Known rows, with every step that occurs
vira/sasuv/fevu: 1.59 -0.78 0.68 1.63 -1.69 1.39 2.92 -1.39 2.31 -1.04 3.88 0.74 -2.01 -1.61 0.25 -0.48 -2.21 0.18 -0.94 0.31 -0.19 3.17 -0.71
totavo/panu/sasuv/fevu/guno/vira: 0.79 -1.11 -0.01 1.92 0.86 2.21 1.97 -0.33 -0.69 -3.56 2.07 -0.53 -0.87 -1.59 -2.17 -2.15 -1.26 -0.34 1.11 -1.01 -2.61 0.26 0.13
sini/guno/fevu: 0.05 -1.07 1.59 1.65 -0.54 2.24 1.40 1.94 1.80 -2.56 1.50 -0.44 -0.02 -2.68 -1.05 -0.57 -1.57 -0.83 -3.57 0.87 1.05 -0.17 -1.21
sini/bamu: 0.23 -0.40 0.75 0.70 -1.07 1.93 3.09 0.70 1.86 -2.17 1.35 0.63 -0.58 -1.53 -2.66 -1.29 -2.80 -0.03 -2.81 0.51 1.46 1.41 -0.03
panu/sasuv/fevu/bamu/sini/guno/vira: 0.17 -1.90 -0.94 -0.48 0.75 1.79 1.54 0.50 -1.24 -3.26 0.71 -1.20 -2.26 -4.04 -0.33 -1.15 -1.68 -1.50 -3.71 -0.52 -0.09 -1.48 -0.63
panu/sasuv: 0.69 -0.93 2.35 1.51 0.37 2.46 3.56 -0.47 2.19 -2.54 3.43 -0.66 1.11 -0.32 -2.96 -2.14 -2.60 0.08 -0.43 -0.37 -1.26 0.85 -0.22
sasuv/fevu/bamu/vira: 1.74 -0.32 0.03 0.19 -1.97 2.04 3.08 -0.67 -0.26 -0.80 1.45 0.88 -2.09 -4.08 -0.32 -0.12 -1.24 -0.34 -2.12 1.32 1.12 0.93 -0.73
bamu/vira/sasuv: 0.79 -1.87 0.92 1.66 -0.68 0.91 3.54 -0.77 3.88 -0.27 2.90 0.34 -1.55 -1.38 -1.52 -0.65 -2.63 -0.68 0.33 -1.30 0.52 1.58 0.46
totavo/panu: 0.79 0.51 1.06 1.16 -0.02 2.72 2.41 0.37 3.52 -2.52 2.45 0.59 -0.35 -0.54 -4.09 -2.18 -2.58 0.11 0.42 -0.71 -0.61 2.06 1.08
fevu/sasuv: -0.62 -0.59 2.56 1.27 -1.21 2.66 3.63 1.00 3.88 -1.26 3.54 1.18 -0.53 -1.03 -2.87 -1.38 -1.12 0.32 0.28 -0.46 -0.29 2.74 -1.67
sizu/fevu/guno/vira: 1.50 -1.35 0.67 -0.20 -0.17 3.91 1.96 1.80 1.95 -1.71 1.90 -1.46 -1.59 -2.35 -2.36 0.80 0.29 -1.48 -0.26 1.58 0.29 0.09 -2.11
sini/guno/vira/sasuv: 0.03 -2.34 -0.12 1.42 -0.19 0.99 1.85 0.81 2.34 -1.97 2.08 -0.40 -1.46 -1.46 -1.12 -0.82 -1.99 -1.67 -0.26 -1.70 0.05 0.70 -0.12
vira/sasuv/fevu/bamu: 2.40 -0.43 0.70 0.56 -2.24 1.83 2.89 -1.24 1.53 -0.07 3.22 0.72 -3.20 -2.51 0.37 -0.61 -0.59 -0.45 -0.86 1.33 0.80 2.74 -1.33
bamu/fevu/guno/vira: 0.79 -1.83 1.54 1.41 -0.12 2.33 1.52 1.72 1.05 -0.28 0.84 -0.63 -0.78 -2.93 -0.71 -0.81 -0.30 -1.49 -2.14 0.02 0.21 -0.18 -1.28
guno/fevu/bamu/vira: 0.96 -1.09 1.98 0.96 -1.36 1.70 2.54 1.46 1.85 -0.18 0.80 -0.44 -0.80 -3.63 -1.08 -0.23 -0.58 -1.36 -2.70 1.22 1.77 -0.51 -1.16
totavo/panu/sasuv/fevu/bamu/vira: 1.07 -0.46 0.04 1.28 -0.38 1.66 3.44 -1.42 0.18 -2.45 2.13 0.27 -1.22 -2.56 -2.13 -2.15 -1.81 -0.22 0.56 -0.18 -0.94 -0.25 0.96
bamu/fevu: 0.73 -0.64 2.29 1.60 -0.90 2.24 2.48 0.72 3.00 -0.56 2.27 0.08 0.26 -2.17 -1.06 -1.04 -1.95 -0.45 -3.08 0.62 0.54 1.00 -0.46
sasuv/fevu/sizu: 2.10 -0.14 0.02 1.03 -2.70 1.10 2.17 -0.73 0.25 -1.33 2.58 0.91 -1.35 -2.91 -0.50 0.79 -1.95 1.50 -2.65 2.04 -0.14 2.07 -1.31
guno/vira/sasuv/fevu: 0.93 -1.52 0.04 1.72 -1.44 0.48 2.28 -0.48 1.53 -1.42 3.07 0.14 -1.52 -1.68 0.42 -0.11 -2.21 -0.86 -0.91 -0.84 -0.87 2.39 -0.54
bamu/fevu/guno/vira/sasuv: 1.00 -2.77 1.51 2.05 -0.23 1.25 1.77 0.85 2.52 0.82 1.84 -0.81 -2.06 -2.32 0.20 -0.80 -0.09 -1.87 -0.71 -0.68 0.26 0.47 -1.09
sizu/fevu: 1.34 -0.14 1.49 -0.03 -1.02 3.88 2.94 0.82 3.88 -1.97 3.46 -0.76 -0.59 -1.55 -2.76 0.51 -1.38 -0.41 -1.18 2.15 0.57 1.31 -1.36
sizu/fevu/guno: 2.10 -0.60 1.31 -0.29 -0.42 4.82 2.48 0.92 2.81 -1.26 2.79 -0.79 -2.07 -2.25 -2.56 0.45 0.28 -0.48 -0.40 2.79 1.04 0.89 -2.26
vira/sasuv/fevu/bamu/sini: 1.96 -0.76 0.01 -0.54 -1.10 1.79 2.32 -0.79 2.58 0.09 2.52 0.20 -4.57 -3.30 0.39 -0.55 -1.26 -0.50 -2.73 0.55 1.54 2.27 -0.85
sasuv/fevu/guno: 2.20 -0.29 0.58 0.65 -0.94 3.47 2.19 -0.45 -0.27 -1.48 2.22 0.77 -2.27 -2.99 -0.46 -0.41 -0.72 0.51 -1.73 1.68 0.24 2.13 -1.72
panu/sasuv/fevu: 1.02 -0.60 1.40 1.69 -0.50 2.15 3.31 -1.31 0.42 -2.94 3.69 -0.07 0.38 -1.44 -0.98 -1.38 -2.63 0.55 -1.56 0.50 -1.61 1.40 -0.58

Rows
2.28 -1.18 0.48 1.34 -1.16 2.43 2.45 -1.28 1.25 -0.38 3.19 0.70 -3.61 -2.35 0.44 -0.44 -0.56 0.10 -0.22 0.92 0.28 2.77 -1.61 : vira/sasuv/fevu/guno
1.35 -2.28 0.80 1.26 0.03 1.74 2.11 0.49 2.29 -0.36 2.14 -0.50 -2.44 -1.36 -1.36 -0.90 -0.45 -1.40 0.99 -1.16 -0.13 1.54 -1.08 : fevu/guno/vira/sasuv
1.86 -1.58 0.72 -0.17 -1.64 2.41 3.68 -0.19 4.35 0.44 3.06 -0.75 -3.22 -2.62 -1.49 0.71 -0.07 -1.67 0.65 1.73 1.94 0.27 -1.23 : sizu/fevu/bamu/vira/sasuv
1.53 -1.02 -0.06 0.81 -0.68 2.49 1.56 0.46 -1.09 -1.86 1.37 0.09 -1.80 -3.06 -0.32 -0.12 -0.68 -0.51 -1.57 0.45 -0.44 1.36 -1.59 : sasuv/fevu/guno/vira
0.28 -1.47 -0.71 -1.39 0.63 2.38 1.03 2.31 1.06 -2.03 -0.37 -0.80 -2.73 -3.82 -1.94 -0.96 -1.26 -2.01 -3.46 -0.73 1.69 -0.83 -0.41 : fevu/bamu/sini/guno/vira
0.59 -2.67 -2.39 0.59 -1.11 -0.76 0.64 0.10 0.84 -1.54 1.41 -0.19 -4.14 -3.97 1.06 1.12 -2.37 -0.29 -3.44 -0.70 0.50 0.17 -0.47 : bamu/sini/guno/vira/sasuv/fevu/sizu
-0.40 -2.62 -0.79 0.30 0.99 0.88 1.30 1.21 3.35 -1.87 1.43 -0.81 -2.83 -2.23 -1.11 -0.78 -2.73 -1.76 -2.11 -2.52 0.76 0.25 0.40 : bamu/sini/guno/vira/sasuv
1.13 -1.57 0.02 1.90 -1.58 0.56 3.34 -1.69 2.03 -0.71 3.14 0.88 -2.23 -2.43 0.47 0.05 -2.69 -0.10 -0.87 -0.38 0.22 2.01 0.04 : bamu/vira/sasuv/fevu
1.76 -1.18 0.04 0.67 -2.01 0.93 2.26 -0.36 0.76 -0.46 2.38 0.04 -2.70 -2.65 0.54 -0.27 -0.56 -1.43 -0.67 0.16 0.08 1.96 -1.30 : guno/vira/sasuv/fevu/bamu
2.16 0.13 1.52 -1.06 -1.57 4.32 2.93 1.04 3.14 -1.00 2.74 -0.86 -1.70 -2.42 -2.59 0.35 0.26 -0.99 -0.99 3.19 1.58 0.80 -2.03 : sizu/fevu/bamu
1.81 0.12 0.01 -1.23 -0.93 2.82 2.11 0.12 1.01 -1.04 1.49 0.34 -3.29 -3.99 -0.49 -0.48 -1.48 -0.13 -4.23 1.32 1.51 1.66 -0.96 : sasuv/fevu/bamu/sini
-1.09 -0.96 3.62 2.24 -1.48 1.95 2.89 2.24 4.12 -1.08 3.22 0.28 0.11 -1.72 -1.65 -0.84 -0.46 -0.20 -1.33 0.29 -0.02 1.71 -2.49 : guno/fevu/sasuv
0.11 -2.98 0.59 1.93 -0.70 0.36 2.12 1.20 1.88 0.36 0.53 -0.53 -2.62 -2.73 0.21 -0.95 -0.53 -1.92 -2.28 -0.45 1.57 -0.30 -0.70 : sini/bamu/fevu/guno/vira/sasuv
1.02 -2.23 -1.08 1.45 -1.50 0.67 3.27 -1.26 0.18 -0.50 1.26 1.09 -4.32 -3.60 0.66 -0.17 -1.58 -0.22 -1.53 0.42 1.97 0.92 -0.43 : sini/bamu/vira/sasuv/fevu/guno
0.60 -1.10 -1.66 -1.17 -0.31 2.05 0.82 1.38 -0.81 -2.44 -0.11 -0.28 -3.37 -4.91 0.05 -0.21 -1.37 -1.47 -4.58 0.07 1.38 -0.35 -0.77 : sasuv/fevu/bamu/sini/guno/vira
-0.95 -1.06 3.26 2.05 -1.51 2.12 3.31 1.40 4.25 -0.09 3.24 0.94 -0.19 -2.00 -1.36 -1.33 -0.81 -0.15 -1.51 -0.04 0.12 1.59 -1.69 : bamu/fevu/sasuv
1.59 -1.87 -0.62 1.80 -2.68 -0.85 1.85 -0.72 0.99 -0.67 2.81 0.22 -2.15 -2.34 0.61 1.04 -1.74 0.13 -1.04 0.17 -0.87 1.84 -1.09 : guno/vira/sasuv/fevu/sizu
1.08 -1.99 1.92 1.58 -1.49 0.64 2.84 0.56 3.37 0.90 1.83 -0.59 -2.05 -3.01 -0.16 -0.34 -0.37 -1.75 -1.18 0.44 1.79 0.08 -1.04 : guno/fevu/bamu/vira/sasuv
1.63 -2.23 0.62 0.44 -0.34 2.82 2.14 0.98 3.47 -0.63 2.93 -1.61 -2.94 -1.67 -1.53 0.72 0.52 -1.86 1.23 0.84 0.32 0.67 -2.05 : sizu/fevu/guno/vira/sasuv
1.63 -1.54 0.89 0.61 -1.18 1.32 3.58 -0.60 3.10 0.69 2.18 0.25 -2.76 -2.33 -1.30 -0.90 -1.00 -1.22 0.53 -0.25 1.47 1.06 -0.27 : fevu/bamu/vira/sasuv
1.45 -0.15 0.92 -1.47 -0.02 3.17 2.30 1.01 2.93 -0.60 1.22 -0.34 -2.63 -2.95 -2.42 -1.30 -1.38 -0.68 -3.01 0.40 1.88 1.22 -0.61 : fevu/bamu/sini
0.91 -0.58 2.04 -0.43 -0.32 2.46 1.57 2.18 3.12 -0.42 0.87 -1.07 -2.02 -3.60 -1.17 -0.66 -0.72 -1.18 -4.68 1.11 2.15 0.25 -1.43 : guno/fevu/bamu/sini
1.18 -0.67 -0.27 -2.28 -0.10 4.40 1.69 1.82 3.04 -1.78 1.26 -1.23 -3.65 -4.11 -2.25 0.37 -0.33 -1.44 -3.36 2.38 2.90 -0.83 -1.46 : sizu/fevu/bamu/sini/guno
0.26 -1.76 0.24 0.60 -0.55 0.82 0.45 2.15 2.25 -1.61 0.57 -0.81 -2.06 -4.07 -0.79 0.64 -1.81 0.05 -5.51 1.08 1.84 -1.14 -1.13 : bamu/sini/guno/fevu/sizu
1.38 -0.24 2.64 0.70 -1.44 2.58 2.11 1.77 2.16 -0.55 1.52 -0.64 -0.61 -2.78 -1.37 -0.79 0.01 -1.04 -2.85 1.97 1.44 0.61 -1.95 : guno/fevu/bamu
0.59 -2.46 0.81 1.55 -1.22 0.78 2.17 0.93 2.29 -0.16 1.09 -0.55 -2.66 -3.78 0.21 -0.29 -0.23 -2.11 -1.72 0.32 2.35 -1.17 -1.06 : sini/guno/fevu/bamu/vira/sasuv
0.24 -1.76 -0.80 1.75 -2.05 -0.38 3.65 -1.34 1.30 -1.13 1.86 1.20 -2.77 -2.84 0.53 -0.09 -3.19 -0.19 -2.32 -0.11 1.55 1.36 0.47 : sini/bamu/vira/sasuv/fevu
0.45 -2.33 -0.86 -0.79 0.45 1.32 1.33 1.37 2.56 -0.93 0.72 -0.89 -4.02 -3.18 -0.95 -1.00 -1.01 -2.38 -1.98 -1.50 1.71 -0.22 -0.25 : fevu/bamu/sini/guno/vira/sasuv
